Each row comes from the steps of one walk. Every step used is in the known rows, and no mark comes twice. Write the walk behind each row, first mark first.
(in the rows, 128 means zero)
Known rows:
kuri/zilufo/pape: [129  91 136 145 103 127 140 127 147  98 140 101 103 133  77 105 174 139
 114 121 113 133 115 112  95  90 117 109 135 158 100 128 146 179  97 166
 152]
kotad/zavofoz/feloza: [149 152 138 140 111 167 165 197  96 147  88  97 108 138 128 124 116 104
 108 167 141  82 136 131  89 167 115 139  97 116 115 121 143 168 142 112
 139]
zise/zilufo/rakek/feloza: [109  63 101 116 137 185 143 119 153 118  82  85 146 131  92 136 137  94
 156  57 122 140  97 101  85 113 131  82 144 113 148 149 140 169  99 161
  97]
zise/zilufo/pape/feloza: [145  84  79 125 112 131 128 108 147  94 104 106 162 148  95  71 150 106
 144  87 135 163 143  95 110 101 114  94 130 166 113 167 152 188  84 166
 131]
zilufo/pape/feloza/zavofoz: [125 127 109 128 135 145 154  98 141  97 127 125 134 154 127  99 142 141
 162 116  89 165 119 148 138  98 109  82 116 153 140 138 143 179  74 106
 128]
pape/zilufo/piru/feloza/kuri: [176 101 130 107  95 127 191  94 125  84 156 133  85 124 108 110 164 126
  97  83 117 138 101 152 100 108 161  88  61  98 102 156 171 158  93 139
 134]
kotad/zavofoz/feloza/kuri/zilufo/zise: [184  77 147 133  95 154 177 176 112  79 142  85 122 145  72 122 170 130
  94 110 125  89 114 141  66 120 143 132  75 107 126 154 162 228  94 122
 167]
rakek/feloza/piru/zilufo/zise: [156  97 113  97 123 140 191  92 158 101 141 143 122 122  94 150 153 128
 127  92  73 148 139 127  96 118 121  32  95  76 124  96 175 179  54 171
 101]
zilufo/pape/feloza/zise: [145  97  97 130 130 133 163 118 131  73 129 140 159 162  91  68 145 123
 141  79  94 166 135 136 107  91  98  75  97 141 145 159 167 199  76 143
 143]
kuri/feloza: [135  95 133 130  90 120 135 134 110 131 127 118 107 133 122 110 142 108
 133 139 143 137  98 119  97 107 142 127 124 134 112 123 130 187 104 137
 144]
pape/zilufo/rakek: [155  90 141 127 131 189 147 128 119 106 120 132 132 151 101  94 101 116
 131 123  90 157  74 112 110 113 111 102 120 102 156 152 155 179  98 117
 104]
piru/zilufo: [146 129 150 122 118 113 160 133 130 128 126 134 111 133 138 129 121 115
 123 143  94 146 118 142  85 124 111  78 106 111 120 119 151 140  84 162
 104]
kuri/zilufo: [134  87 147 143 107 137 138 147 125 113 140 100  87 126 100 126 148 131
 127 133 129 112  97 122 100 106 124 120 142 126 111 133 151 187 106 140
 149]
kuri/zilufo/rakek/feloza/zavofoz: [ 93  76 140 140 138 202 156 115 152 110 134  85  97 129  91 167 149 145
 155  81  81 139  58 151  98  86 127  84 154  93 159 127 137 186  92 112
 125]
zise/zilufo/rakek: [111  52 129 126 117 162 128 128 120 120  99  81 146 143 109 107 129  97
 167  96 127 159  96  93  91 103 138  98 147 139 142 169 131 155  89 160
 104]
zise/zilufo: [115  76 120 123 126 131 125 135 128 118  99  81 133 124 122 113 142  95
 161 109 156 129 127  95 103 128 142  96 143 150 120 150 139 169 106 144
 128]
kotad/zavofoz: [145 134 142 135 120 125 164 185  93 136 102 110 127 134 128  90 126 104
 109 144 135  90 124 129  96 145 118 119 113 127 100 131 131 179 125 151
 131]
zavofoz/feloza/zise: [121 110 127 138 138 175 160 160 110 109 113 103 111 141 119 141 125 108
 152 130 120 130 128 137  99 141 123  96  96 111 169 129 173 170 112  84
 145]
zise/zilufo/piru/feloza: [113  65 114 114  93 110 154 112 133 122 127  79  97  96 120 114 167  96
 134  94 147 138 120 113  91 106 144 102 121 138  88 156 155 116 106 181
 122]
kuri/zilufo/piru/feloza/zise: [116  46 136 137  93 114 178 132 119  85 180  96  72 104  86 114 181 130
 112  81 105 137  99 157  78  78 128 101 108 111 106 155 174 152 102 164
 156]
kuri/zilufo/piru/feloza: [131  74 143 135  78 114 167 128 126 113 169 100  52  97  98 126 170 135
  98 116 124 122 101 145  85  88 125 124 118 116  77 136 163 139 108 175
 138]
zilufo/rakek: [125  88 148 128 118 169 158 137 111 129 114 117 124 151 120 116 112 112
 148 124 102 148  89 126 100 110 119 105 130 117 146 143 136 149  85 141
 106]
rakek/zilufo/piru/feloza/zise: [122  88 112 114 102 128 188 125 139  86 140 131  85  92 108 137 147 108
 123  35  82 147 104 151  75  84 124  70  97  96 124 118 181 142  94 185
 131]
piru/feloza/kuri: [165 118 137  94 107  96 193 120 130 105 137 118  90 140 126 129 170 120
 125 106 126 115 118 157  79 126 150  75  75 108 125 143 142 164  73 162
 123]
feloza/piru/zilufo: [149 131 143 119  87 115 168 110 112 125 146 137  86 132 131 138 129 122
 142 143 106 144 130 130  98 124 139  60 104  97  84  99 153 139  67 151
 115]
zavofoz/feloza: [132 139 134 133 120 178 151 157 124 137  97 111  94 136 137 153 111 109
 140 159 139 114 126 127 105 153 120 121 107 121 139 116 162 154 118  99
 133]
rakek/zilufo/pape: [135 137 113 121 113 145 149 118 166 103 102 134 110 119 102 130 140 116
 129  73  93 146 119 108  92  99 110  81 126 148 121  97 153 170  90 187
 124]
pape/zilufo: [160 117 130 129 140 159 140 135 124 108 120 132 117 136 114 100 111 118
 124 138 115 128 104 114 120 133 117 100 117 116 134 137 162 196 114 113
 128]
pape/zilufo/rakek/feloza/zavofoz: [119 107 123 119 170 224 163  99 147 106 110 117 125 138 105 142 120 134
 150  90  62 153  59 141 126 113 124  63 128  79 187 135 149 195 102  82
 104]
piru/zilufo/pape/feloza/zavofoz: [145 144 119 120 124 120 164  90 151  98 138 141 136 157 134 108 140 142
 143 124  58 190 120 164 111  88  97  51 102 138 137 131 151 158  56 138
 108]
kotad/zavofoz/feloza/kuri/zilufo/rakek: [168  99 156 146  72 188 172 184  92 110 128  83 105 164  79 130 145 123
 101 113 127 102  87 149  52 114 148 145  85  94 119 154 130 191 106 122
 151]
feloza/kuri/zilufo: [153  81 149 132  98 122 153 132 120  90 151 100  87 142  98 128 167 139
 131  94 144 111  99 141  88 102 165 100 107 115 111 147 147 202  82 133
 161]
zilufo/pape: [126 120 128 126 124 129 153 126 143 115 115 120 123 141 107  96 151 121
 128 127 114 146 129 114 107 113 116  88 115 160 120 125 143 156  91 163
 128]
kotad/zavofoz/feloza/pape/zilufo: [186 148 151 132 113 188 153 164 113  94 116 119 128 137  89  99 120 111
  83 147 130 111 112 129  76 155 140 127  86 103 114 159 163 170 149  81
 157]
piru/zilufo/rakek: [150 104 157 123 110 145 166 131 125 129 124 133 125 152 128 124 109 113
 130 130  68 174  93 141  71 102 107  83 112  99 142 135 142 121  70 172
  80]
kuri/feloza/zise/zilufo/pape: [100  34  94 130 104 103 115 112 129  80 124  79 159 139  74  68 194  93
 156  71 133 181 117  92  76  70 152  80 128 178 130 161 133 196  90 168
 166]

Write each row's walk:
[133  48  87 127 135 132 132 128 116  74 116 101 168 151 107  82 132  95
 169  63 138 156 128 116 102 109 122  83 120 127 148 180 167 211  85 131
 144] -> pape/feloza/zise/zilufo
[ 84  28 112 141 123 138 138 126 106  90 121  81 139 117 106 102 156  93
 168  54 138 157 121 108 104  93 161  84 118 145 116 168 162 149 103 134
 150] -> feloza/zise/zilufo/piru
[168 146 149 128  63 179 184 159  87 146 121 123 100 147 113 136 108 111
 112 166  88 137 120 135  61 140 125 104  82  74  98 110 135 122  88 136
 103] -> kotad/zavofoz/feloza/piru/zilufo/rakek
[111 118 135 119 147 180 179 100 154 126 116 118 116 137 132 174 128 127
 150  96  45 173  78 171  87 104 113  42 117  80 170 116 138 138  69 133
  79] -> piru/zilufo/rakek/feloza/zavofoz
[168  72 129 115 154 151 152 120 136  76 134 131 151 137  95  82 128 127
 124 121  85 145 101 104 127 115 106  91 108 118 166 150 180 224  90 127
 121] -> pape/zilufo/zise
[194  89 115 103  94 123 174  92 126  85 160 163 139 146 111 106 119 132
 139 117  75 176 134 129 108 100 104  62  87  91 116 129 179 191  33 157
 105] -> pape/feloza/piru/zilufo/zise
[184  87 121 136  90 132 157 124 120  78 155 126 109 158  93 119 147 141
 125  79 142 123 100 148  97  92 141 117  99 103 110 162 159 229  69 127
 162] -> pape/feloza/kuri/zilufo
[158 110  78 120 119 149 159 114 154  61 118 155 149 141  86  96 131 115
 135  26  75 168 124 132  92  80  90  67 106 127 148 127 177 210  74 168
 143] -> rakek/zilufo/pape/feloza/zise
[150 110 142 139  99 203 147 110 125  87 130 130  98 120  96 130 118 127
 109 113 132 156 103 129 103 122 154 124  81 106 107 160 192 124 128  65
 156] -> zavofoz/feloza/pape/zilufo/piru
[146  84 125 105 131 150 157 128 159  87 114 134 129 114 106 132 121 117
 139  65  82 141 105 112  96  99 105  82 122 116 154 108 174 204  75 172
 117] -> rakek/zilufo/zise
[122  57 119 106 126 186 137  97 163  90  97  91 159 129  72 131 148  99
 148  32 130 166  92 108  61  99 159  70 139 109 134 183 142 144  97 158
 115] -> zise/zilufo/rakek/feloza/pape
[152 107 110 120 151 212 163 119 150 108  98 133 132 140  82 120 111 115
 119  92  82 143  77 119 106 122 107  89 117  76 162 136 163 197 107 126
  97] -> pape/zilufo/rakek/feloza
[150 154 132 136  82 172 172 174  81 144 109 107  85 133 119 134 123 109
 125 176 149  85 147 118 102 167 145 122  94 104  78 102 144 164 125 100
 147] -> kotad/zavofoz/feloza/piru
[162 122 109 120  94 146 158 111 102 112 140 143 104 145 123 115 106 128
 152 126 139 129 135 118 133 124 133  95 109 106  90 125 159 193  76 116
 135] -> pape/feloza/piru
[100 101 145 129 113 129 138 116 110 127 137  95 102 131 146 131 149 126
 168 146 125 148  80 141 119  98 153 104 132 138 137 121 116 181  97  95
 149] -> kuri/feloza/zavofoz
[110  76 111 120 155 190 176 133 135 102 107 120 144 147  87 130 131 111
 149  52  80 151  93 141  87 100 114  65 114  82 183 139 155 184  92 141
 111] -> zilufo/rakek/feloza/zise
[180  82 142 109 135 194 148 111 150  59 136 129 146 138  77 109 127 127
 116 121 100 160 108 114  95 124 132 100  86 105 168 170 195 183 102  80
 145] -> zavofoz/feloza/pape/zilufo/zise
[139 118 130 109 136 157 162 112 159 100 110 126 123 122  95 147 142 120
 124  72 132 129 116 136  84 126 148  72 116 106 120 140 155 158 108 134
 134] -> rakek/feloza/pape
[ 76  67 113 120 154 196 143  99 153 116  93  65 142 126 113 153 147 110
 191  64 103 151  80 121 105 106 148  61 153 118 168 148 129 167  88 120
 103] -> zise/zilufo/rakek/feloza/zavofoz
[136  62 146 146  77 133 159 120 109  91 158 102  73 129  97 134 173 139
 125  69 145 128 100 144  99  77 177 118  92 119  79 146 154 169  85 129
 172] -> feloza/kuri/zilufo/piru
[150  88 136 136  94 117 158 116 139  76 151 102 102 147  71 108 197 145
 120  82 125 131 114 131  83  82 156  93  98 152 104 143 141 194  70 160
 168] -> feloza/kuri/zilufo/pape
[113  75 130 119 113 116 191 127 115 101 148 117  93 117 116 110 165 111
 128  88 100 146 115 153  92 101 129  80  89 112 124 150 170 132  96 157
 133] -> zilufo/piru/feloza/zise
[162  97 103 142  67 138 145  98 128  85 167 129  97 142  65  92 157 149
 128 112 120 145 130 112 115  82 121 100 125 131  68 127 161 205  70 149
 160] -> kuri/zilufo/pape/feloza/piru
[145 128 155 123 109 174 150 134 135 105 118 113 102 135 116 147 122 118
 135 137 143 136 120 132  81 140 150 111 101 122 129 146 165 129 115  88
 150] -> zavofoz/feloza/pape
[169 153 139 129  99 159 182 182  96 126 100 103 112 152 123 130 139 109
 112 132 154  83 132 147  78 161 154 122  64 108 111 133 139 183 113 107
 156] -> kotad/zavofoz/feloza/kuri
[157 113 121  98  73 122 200 105 146  96 137 137  65 102 118 158 160 121
 115  24 114 131 106 156  73  93 159  80  77  96  96 116 161 143  79 188
 132] -> rakek/zilufo/piru/feloza/kuri
[148  89 105 131 135 141 160 134 109  87 130 140 146 157 115  89 116 117
 150  91 109 147 122 144 113 110 104  87 101 108 154 157 172 209  85 118
 140] -> pape/feloza/zise
[ 86   8 106 141  85 119 122 117  96  96 135  76 137 117 100  90 174  87
 163  59 157 174 102 103  95  67 176 108 120 148 107 166 146 170 102 141
 172] -> kuri/feloza/zise/zilufo/piru
[127 103 136 118  95 115 182 123 127 128 137 120  75 107 129 122 148 114
 112 120 125 130 116 142 102 110 125 108 100 119  91 132 161 115 103 169
 117] -> zilufo/piru/feloza
[170 138  84 119 103 155 152 114 168  87 106 158 130 137  97 111 117 120
 119  59  89 152 126 123 102  92  91  90 117 134 122 110 167 197  78 179
 127] -> rakek/zilufo/pape/feloza
[148 143 114 110 104 146 181 101 148 125 129 142  91 117 113 166 142 123
 129 109 102 132 139 136  92 133 131  42 102  70  93  82 160 157  76 160
 106] -> rakek/feloza/piru/zilufo
[101  42 118 133 125 200 138 146 118 101 100  72 149 149 100 128 127  86
 179  89 117 164 104 110  75 112 138  96 119 119 183 172 157 155 100 108
 126] -> zavofoz/feloza/zise/zilufo/rakek
[146 119 126 111 128 171 179 118 157 126 104 139 123 141 109 151 123 111
 117  90  64 162  94 148  69 110  98  63 110  70 152 119 150 142  77 182
  72] -> piru/zilufo/rakek/feloza
[118  85 116 141 126 157 146 189  96 113  90  57 148 136 102 104 143  79
 139 110 145 105 141 113  72 149 138 110 104 130 136 160 148 184 138 114
 155] -> kotad/zavofoz/feloza/zise/zilufo
[165 178 132 131  68 141 184 146 113 132 124 125 101 139 103 120 149 116
  96 171  99 127 165 128  69 143 121  86  75 117  67  91 144 128  96 153
 127] -> kotad/zavofoz/feloza/piru/zilufo/pape
[159 104 135 107  94 156 175 114 127 109 145 131 102 130 115 155 132 126
 141 152  83 160 141 121  94 129 123  72  81  92 129 100 182 153  60 120
 115] -> zavofoz/feloza/piru/zilufo/zise
[116  44 123 139 135 191 165 138 137  84 133 101 122 139  57 136 153 127
 133  45  79 140  76 140  72  82 115  82 134  80 166 144 157 206  95 146
 132] -> kuri/zilufo/rakek/feloza/zise
[165  94 131 111  87  87 181 109 157  77 167 101  81 138  68 109 217 143
  97  90 114 126 113 147  63  84 140  78  91 136 101 147 145 179  73 200
 151] -> piru/feloza/kuri/zilufo/pape
[150 137 135 121 113 105 160 114 153 114 124 136 122 141 114 106 153 119
 115 131  77 167 133 132  83 104 106  68 102 144 112 115 149 127  74 190
 108] -> piru/zilufo/pape
[193  66 146  83 132 122 173  93 160  46 165 136 143 127  75  78 156 132
  97 102  79 160  96 129  76 104 122  68  91 108 150 183 186 179  87 154
 125] -> piru/feloza/pape/zilufo/zise
[114 101 106 123 166 159 175 137 141  99 107 118 131 131  98 136 144 110
 142  67 105 120 125 142  97 126 120  58 109  96 163 127 166 198 104 133
 132] -> rakek/feloza/zise
[124 105 120 116 139 197 171 126 148 131  94 123 126 141 101 143 120 113
 134  85  97 134  94 130  95 116 111  89 126  92 155 130 146 167  94 151
  96] -> zilufo/rakek/feloza
[166 106 153 124 113 227 145 120 132  85 119 129 125 152  86 120 101 120
 119 126 100 172  80 125  84 121 139 112  99  92 158 173 172 140 111  73
 128] -> zavofoz/feloza/pape/zilufo/rakek
[160 150 157 131 101 166 164 174 108 114 103 104 119 138 109 119 125 107
 100 143 144 105 128 139  67 151 145 128  91 114 100 149 147 139 138 103
 153] -> kotad/zavofoz/feloza/pape
[ 99  20 119 129 134 161 137 133 111  93 112  76 164 149  95  91 139  92
 181  64 111 173  95 103  80  88 142  75 137 130 169 186 140 170  82 142
 121] -> feloza/zise/zilufo/rakek
[139  73 108 121 171 213 169 124 137  79 112 133 150 147  68 109 121 113
 128  54  64 155  76 131  98 107 109  61 107  65 192 151 171 212 100 115
 110] -> pape/zilufo/rakek/feloza/zise
